In the rows, 128 means zero.
Known rows, with every step that occurs:
takamon-radut-rupi: [135 122 112 151 153 138 134 131 135 135 124 125 125 146 128 142 140 108
 100 137 116 143 134 121 129 128 122 135 118 125 133 113 111 142 127 135
 128 142 125 119 127 135 111 100 146 147 142 127  97 132 123 132 127 120
 137 136 140 128 115 121 114 123 140 125 117 140 113 128 137 136 134 131
 111]
pulir-radut-buduz-vumi: [133 130 131 150 122 135 102 133 117 124 127 136 125 123 123  57 122  99
 143 129 142 149 139 123 111 129 109 115 131 137 139 125 136 144 118 142
 130 140 123 121 125 139 127 156 132 148 116 123 104 138 134 128 131 141
 128 141 136 120 118 103 134 130 133 116 132 127 148 125 144 124 146  62
 117]
radut-rupi: [130 125 116 147 152 123 119 135 122 134 121 129 125 143 129 151 140 108
 127 135 121 143 134 127 133 128 124 128 114 130 134 116 111 137 128 133
 128 140 115 121 121 130 113 121 143 159 126 135 111 124 127 132 128 131
 140 142 140 126 122 121 115 126 131 124 125 136 127 130 140 123 130 119
 124]
buduz-vumi-rupi-radut: [132 160 122 144 152 116 129 135  96 135 122 120 126 123 127  95 130  97
 159 120 120 151 140 133 121 120 118 122 104 125 146 122 117 161 123 133
 129 144 141 122 101 146 130 137 135 164 108 131 139 130 126 121 146 146
 121 137 154 127 135 123 112 117 150 118 135 121 141 141 160 125 121  58
 113]
radut-buduz: [141 123 123 143 128 135 109 131 107 140 128 132 120 136 122 111 110 113
 131 132 134 157 136 124 115 128 117 126 124 132 137 120 125 129 122 134
 121 143 120 124 124 129 114 142 141 148 118 129 118 124 130 137 142 138
 124 133 130 130 124 121 123 130 134 118 125 132 131 125 137 119 144  77
 109]
pulir-vumi-rupi-radut: [131 151 119 142 169 110 133 143  89 144 137 131 122 134 129 134 138 104
 157 126 108 159 146 132 115 121 130 120 107 122 146 117 110 146 116 128
 128 145 133 128 104 140 123 149 127 151 101 130 159 118 130 122 154 136
 135 126 131 127 124 124 106 122 149 119 121 124 132 138 148 139 123  68
 121]
takamon-radut-buduz: [141 121 122 153 133 141 116 125 125 135 136 130 119 136 120 116 112 107
 102 132 130 158 134 118 106 126 114 132 128 135 135 118 121 141 124 138
 121 144 125 122 130 136 114 123 144 147 128 123 114 128 127 143 138 128
 118 126 125 127 116 120 122 130 137 121 115 135 127 124 135 131 144 101
 107]
vumi-buduz-verinov-pulir: [135 132 120 128 125 123 117 145 141 130 126 134 122 118 121 130 111 131
 141 125 117 133 135 131 129 140  94 140 109 137 114 114 118 133 145 137
 143 145 112 129 135 137 102 128 124 153 136 132  83 120 132 150 153 140
 105 131 157 142 115 111 126 125 138 118 116 127 147 138 131 128 141  72
 171]
verinov-takamon-radut-buduz-vumi: [140 133 123 169 111 124  99 113 104 140 132 122 114 114 115  70 132  87
 111 128 149 157 135 117 109 130 100 133 127 136 145 126 120 145 125 139
 121 146 126 108 121 148 130 144 146 149 118 120  75 119 129 140 152 131
 112 129 131 122 128 112 128 131 138 123 130 144 139 124 148 127 141  76
 112]
rupi-radut-buduz-verinov-pulir: [138 131 123 118 153 113 113 146 112 133 132 136 121 145 117 106  90 142
 139 122 114 162 123 130 111 134  94 133 107 138 112 113 131 130 127 146
 149 142 118 118 119 128 114 125 131 164 136 134  72  86 133 145 159 137
 111 135 166 131 110 117 118 127 144 116 103 117 161 127 135 121 137  62
 112]
buduz-vumi-rupi-radut-takamon: [134 165 130 139 141 107 116 139 128 138 131 115 124 119 125  97 144  87
 167 118 127 141 137 131 117 119 122 124 101 122 151 128 116 161 126 131
 120 146 136 122 105 150 137 141 126 161 103 128 144 164 125 131 152 149
 106 133 163 129 130 120 112 114 138 121 136 116 146 127 145 116 116  49
 103]
vumi-rupi-radut-buduz: [143 138 116 143 152 120 114 135  91 141 132 133 124 138 127 104 107 104
 143 120 128 164 137 126 105 121 118 124 109 126 140 122 126 135 117 136
 132 142 135 124 105 134 125 151 138 155 110 128 130 135 127 129 167 146
 116 133 138 132 126 126 114 123 145 119 124 118 126 139 144 120 126  12
 110]
buduz-verinov-pulir-vumi-rupi-radut: [126 150 127 130 175  99 141 149 108 137 135 135 123 137 124 117 111 130
 161 121  86 159 137 136 116 129 107 122  95 134 123 112 117 143 124 137
 144 145 125 130 108 145 111 135 126 152 114 135 124  96 132 138 163 133
 128 125 164 130 114 120 102 120 153 116 110 119 142 150 146 138 131  71
 139]
pulir-vumi-buduz: [129 130 113 131 131 118 118 143 123 135 133 134 117 107 125 155 139 113
 156 137 120 144 147 128 126 131 124 135 128 129 132 117 107 142 133 124
 125 145 119 133 121 135 112 146 120 160 102 127 160 120 132 131 144 134
 122 125 116 136 125 112 123 125 143 121 118 136 129 132 130 142 140  66
 159]
buduz-vumi: [127 147 121 141 124 128 118 131 122 134 120 122 125 126 124 103 147 103
 152 130 130 138 138 131 132 129 122 122 121 127 143 121 114 155 130 136
 123 143 124 123 122 145 120 131 132 156 119 129 132 124 128 133 124 138
 128 134 140 129 132 116 122 126 136 116 136 133 149 128 153 126 135 107
 127]
takamon-radut: [141 130 121 145 134 145 130 132 130 136 130 125 122 132 122 126 145 113
 112 130 121 147 138 124 121 126 121 133 128 129 139 114 121 144 128 130
 125 145 129 125 129 142 111 115 144 139 135 124 125 131 125 141 134 125
 121 128 131 128 121 121 114 130 137 121 121 137 128 126 137 134 132 140
 117]
pulir-radut-buduz: [142 122 129 150 125 141 103 138 117 125 134 143 124 133 127  88 114 109
 118 133 141 152 141 124 105 128 114 120 129 131 138 119 138 129 119 139
 130 138 119 125 126 130 118 153 136 136 126 123 119 145 135 132 136 139
 132 140 126 126 116 111 129 131 130 118 123 127 144 130 132 120 143  78
 132]
vumi-buduz: [140 133 118 137 119 133 112 138 123 132 125 135 123 112 126 147 136 112
 139 132 139 134 144 127 132 134 121 139 122 128 134 120 112 140 141 128
 129 143 122 132 126 132 112 138 126 154 116 126 129 146 129 139 142 141
 114 133 128 137 124 117 130 123 134 121 129 132 126 132 131 132 133  78
 159]
vumi-buduz-verinov: [136 133 125 136 110 113 114 144 136 130 129 132 124 112 122 136 122 134
 140 126 125 134 144 131 125 137 105 145 121 132 122 119 110 136 141 126
 132 144 115 127 129 136 111 122 114 144 132 128  95 131 129 140 156 134
 112 127 142 140 124 110 133 124 140 122 123 131 126 136 133 148 137  77
 157]
vumi-rupi-radut-buduz-verinov-takamon: [141 142 122 172 130  92 107 126  86 140 141 132 121 126 117  78 100 118
 128 121 134 171 141 134  95 127  96 129  97 131 130 125 131 131 120 136
 130 146 122 114 104 133 127 142 135 148 119 128  58 116 130 139 197 138
 117 129 151 131 124 117 121 125 147 123 129 122 135 146 149 124 128   4
 107]

Rows:
[142 139 124 185 127 126 106 103  94 141 123 119 115 106 118  61 118  80
 118 125 157 161 141 116 103 124  96 123 113 138 151 127 128 149 127 140
 113 148 131 113 114 150 128 155 154 139 108 118  91 144 129 135 166 137
 112 127 132 127 131 115 123 126 147 120 134 135 119 143 155 129 139  22
 118]
verinov-takamon-radut-buduz-vumi-rupi
[127 133 124 145 131 128 104 126 104 136 120 124 122 122 121  86 118 107
 150 129 143 153 134 124 117 127 111 120 125 136 139 126 117 145 122 136
 118 143 119 119 124 137 126 142 136 158 111 128 123 121 130 130 141 142
 117 134 130 127 131 111 126 126 137 116 126 131 144 123 152 121 147  74
 123]
radut-buduz-vumi
[131 142 117 134 135 116 109 136  94 136 131 124 124 129 120  88 124 104
 152 126 131 161 131 126 110 127 110 126 120 129 141 124 111 152 121 140
 136 142 129 112 111 135 129 144 130 171 115 132 123 107 130 125 142 139
 117 134 145 122 127 117 124 124 145 116 124 128 151 123 152 125 133  52
  90]
rupi-radut-buduz-vumi
[141 136 134 126 136 137 127 145 148 120 131 142 130 138 126  88 120 128
 126 127 110 138 131 134 121 134  98 117 114 140 120 109 142 132 132 141
 146 139 113 129 131 141 107 128 129 133 147 129  80 119 133 152 137 138
 129 138 160 127 108 106 118 129 131 119 115 123 163 136 134 124 145 123
 156]
buduz-verinov-pulir-radut
[146 133 122 166 110 136 113 118 119 141 134 127 117 122 119 112 150 102
  97 131 137 148 141 125 120 129 113 135 126 123 143 118 131 140 130 131
 121 147 127 116 124 141 120 118 139 133 133 121  86 130 127 146 152 126
 123 129 132 127 124 122 119 133 136 124 129 142 125 130 136 130 130 126
 116]
verinov-takamon-radut
[128 134 124 147 155  93 120 144  94 141 140 137 123 134 121 101  98 124
 154 124 105 173 142 134  96 123 108 126 106 136 129 122 112 135 115 132
 135 143 124 124 105 135 123 145 120 144 107 131 128  93 130 128 179 128
 118 119 140 129 120 116 113 124 156 120 110 124 131 143 148 149 135  21
 112]
pulir-vumi-rupi-radut-buduz-verinov
[138 138 141 124 121 124 113 150 176 124 140 138 125 132 122  94 124 128
 135 124 114 133 129 136 114 135  97 124 114 132 122 115 139 133 131 139
 142 142 109 131 133 143 117 128 121 130 144 126  83 158 135 151 141 139
 109 139 172 129 102 106 120 124 122 120 118 121 170 127 122 108 138 121
 142]
buduz-verinov-pulir-radut-takamon
[137 140 123 157 145 125 114 123 100 139 118 125 123 125 127  75 111  87
 155 124 142 158 142 126 111 125 108 117 112 137 144 126 121 144 123 139
 112 144 129 123 115 143 127 154 142 148 101 127 132 136 129 126 148 145
 116 128 132 129 134 116 124 123 143 118 135 123 129 138 163 118 142  43
 132]
radut-buduz-vumi-rupi
[134 132 120 162 111 109 109 132 135 136 144 133 114 103 112 123 139 122
 119 132 118 147 149 126 109 134 102 147 124 135 126 117 111 139 135 128
 129 149 116 122 126 142 112 128 117 139 123 116  80 105 132 144 172 116
 117 119 129 134 117 101 130 129 150 128 113 144 126 138 127 165 139  64
 143]
pulir-vumi-buduz-verinov-takamon-radut
[141 137 134 160 140 143 108 131 112 128 123 134 128 124 127  57 115  85
 145 126 146 153 146 125 103 122 103 110 116 136 148 127 137 143 120 140
 121 140 133 125 113 147 126 173 138 133 111 121 118 161 132 123 145 150
 121 137 135 126 123 109 128 123 136 116 139 121 138 144 158 119 147  32
 134]
pulir-radut-buduz-vumi-rupi
[128 131 124 119 157 104 117 147 106 134 142 139 119 143 116 105 102 138
 149 128  97 166 129 129 107 134 105 129 108 139 111 113 121 137 117 143
 150 142 111 123 116 130 115 136 124 166 121 136 107  56 137 142 160 132
 121 124 155 130 105 113 115 126 149 115  95 125 162 129 134 135 141  67
 115]
rupi-radut-buduz-verinov-pulir-vumi
[140 134 124 140 148 103 120 140 100 134 135 131 127 140 121  90  91 121
 139 122 119 163 137 133 100 125 103 126 104 131 129 121 124 133 119 130
 133 144 128 121 109 131 122 129 130 149 120 133  98 115 129 132 181 137
 115 126 152 135 122 117 115 123 149 120 119 118 131 142 146 133 128  28
 106]
vumi-rupi-radut-buduz-verinov
[144 137 133 127 107 122 106 154 177 120 136 139 123 108 119 101 117 127
 144 127 122 124 132 131 114 139  98 137 115 130 117 119 132 135 137 138
 147 142 112 134 137 143 115 139 114 140 142 121  93 170 135 155 144 143
  99 138 165 133 102  99 130 121 126 122 115 119 155 132 118 121 138  83
 164]
vumi-buduz-verinov-pulir-radut-takamon
[140 135 133 134 116 138 108 142 157 131 140 133 124 130 126 105 146 108
 138 128 136 135 139 130 117 125 126 123 121 123 143 122 134 140 123 129
 127 141 123 130 125 141 123 137 122 135 124 123 132 174 132 138 132 139
 124 142 141 126 114 110 122 126 119 122 131 127 142 121 123 117 131 122
 129]
pulir-radut-takamon
[136 133 129 142 142 149 108 135 122 125 122 137 123 129 125  62 112 102
 141 129 138 150 133 121 113 133  96 115 119 136 131 118 136 143 122 151
 138 138 119 123 125 144 121 161 138 151 120 125 111 126 137 137 124 146
 118 143 151 122 111 106 125 128 131 111 122 123 165 128 145 111 149  73
 135]
verinov-pulir-radut-buduz-vumi
[134 136 132 143 162 108 129 131 113 142 131 139 119 132 124  99  88 127
 158 124 105 166 135 129 102 129  92 119 103 146 121 116 125 128 122 140
 125 144 113 131 116 142 111 152 144 135 111 127 122 106 134 138 163 134
 113 122 141 136 117 110 112 124 145 116 110 124 132 147 152 122 155  49
 142]
radut-buduz-verinov-pulir-vumi-rupi
[130 148 129 143 172 129 140 135 112 146 126 135 119 138 129 127 119 104
 158 128 103 149 140 129 123 125 117 113 108 134 133 109 124 139 124 135
 123 145 121 137 114 145 111 150 150 142 102 129 160 120 134 135 139 144
 130 129 140 132 119 121 100 122 139 116 117 128 130 145 152 120 142  86
 160]
verinov-pulir-vumi-rupi
[123 137 131 121 144 114 131 141 134 134 132 137 122 142 122 126 118 136
 149 127  94 149 132 134 123 134 111 125 117 143 119 109 120 135 130 137
 136 144 111 128 125 141 107 128 131 142 127 132 117  87 136 147 144 127
 128 128 149 133 110 111 110 126 140 116 106 131 149 135 140 133 151 130
 157]
buduz-verinov-pulir-vumi
[139 117 129 146 131 130 117 131 135 134 134 133 122 141 114 104 106 132
 100 128 120 157 135 126 102 130 104 134 123 142 127 117 120 129 126 135
 124 145 117 119 135 137 112 108 135 133 143 124  81 111 126 147 162 122
 106 120 134 131 117 112 123 130 145 121 110 136 129 130 131 147 149  99
 112]
takamon-radut-buduz-verinov
[131 121 128 144 152 127 131 131 141 138 137 136 117 133 115 101  99 136
 121 130  93 163 130 120 105 134  92 131 121 147 115 109 119 133 125 146
 133 145 111 123 132 141 105 128 141 143 135 123  98  90 134 150 150 118
 111 119 137 131 105 107 113 129 150 118  92 135 140 134 133 146 161 104
 131]
takamon-radut-buduz-verinov-pulir-vumi
[135 141 121 133 181 114 123 138  84 146 136 137 118 132 123 112 102 107
 155 127 105 168 135 124 107 123 112 120 106 135 133 116 118 135 114 144
 137 143 123 127 105 138 119 165 147 159  97 129 152 106 135 134 157 145
 124 130 143 131 112 124 105 122 149 115 108 120 138 143 146 121 137  33
 127]
verinov-pulir-vumi-rupi-radut-buduz
[140 126 132 166 111 123  94 132 121 124 141 143 123 131 116  58 112 120
 112 132 150 158 141 130  97 136  97 127 122 135 127 121 146 125 119 137
 135 141 111 115 122 133 121 142 128 132 131 124  57 123 136 142 169 134
 126 136 140 127 119 101 137 135 134 121 126 127 153 134 135 128 143  60
 132]
pulir-radut-buduz-verinov-takamon
[123 131 124 139 128  94 116 148 133 132 135 136 122 112 120 140 122 130
 156 132 114 140 149 132 118 134 118 140 120 137 120 119 104 138 136 123
 130 145 113 130 124 136 111 130 108 146 121 127 116 106 132 134 159 126
 122 121 130 135 120 105 131 124 146 122 112 135 127 139 133 154 143  77
 159]
pulir-vumi-buduz-verinov
[144 135 117 170 104 110 106 125 139 133 135 130 119 101 114 120 137 123
 108 128 131 140 142 128 115 135  98 149 118 134 124 121 122 140 142 127
 133 149 117 117 130 143 111 117 124 139 141 119  55 127 129 153 175 119
 105 122 140 135 123 110 132 128 143 128 126 139 130 139 132 155 136  66
 138]
vumi-buduz-verinov-takamon-radut
[135 130 121 137 142 105 108 142 107 132 141 133 124 145 117 104  97 138
 139 124 120 165 132 133 100 129 107 136 114 132 122 118 122 128 122 134
 142 144 119 115 116 127 123 116 122 159 136 135  88  96 128 137 166 132
 119 129 148 128 117 114 123 126 146 120 113 125 144 128 134 134 137  59
  96]
rupi-radut-buduz-verinov
[136 132 123 153 116 102  92 130  94 137 144 134 119 131 113  88 110 123
 127 125 140 169 132 131 101 132 100 136 108 129 125 121 127 134 119 135
 140 145 114 109 113 127 125 127 124 156 124 132  55  91 132 142 183 129
 123 129 151 128 126 116 128 129 141 123 121 131 159 131 135 129 125  44
  92]
rupi-radut-buduz-verinov-takamon
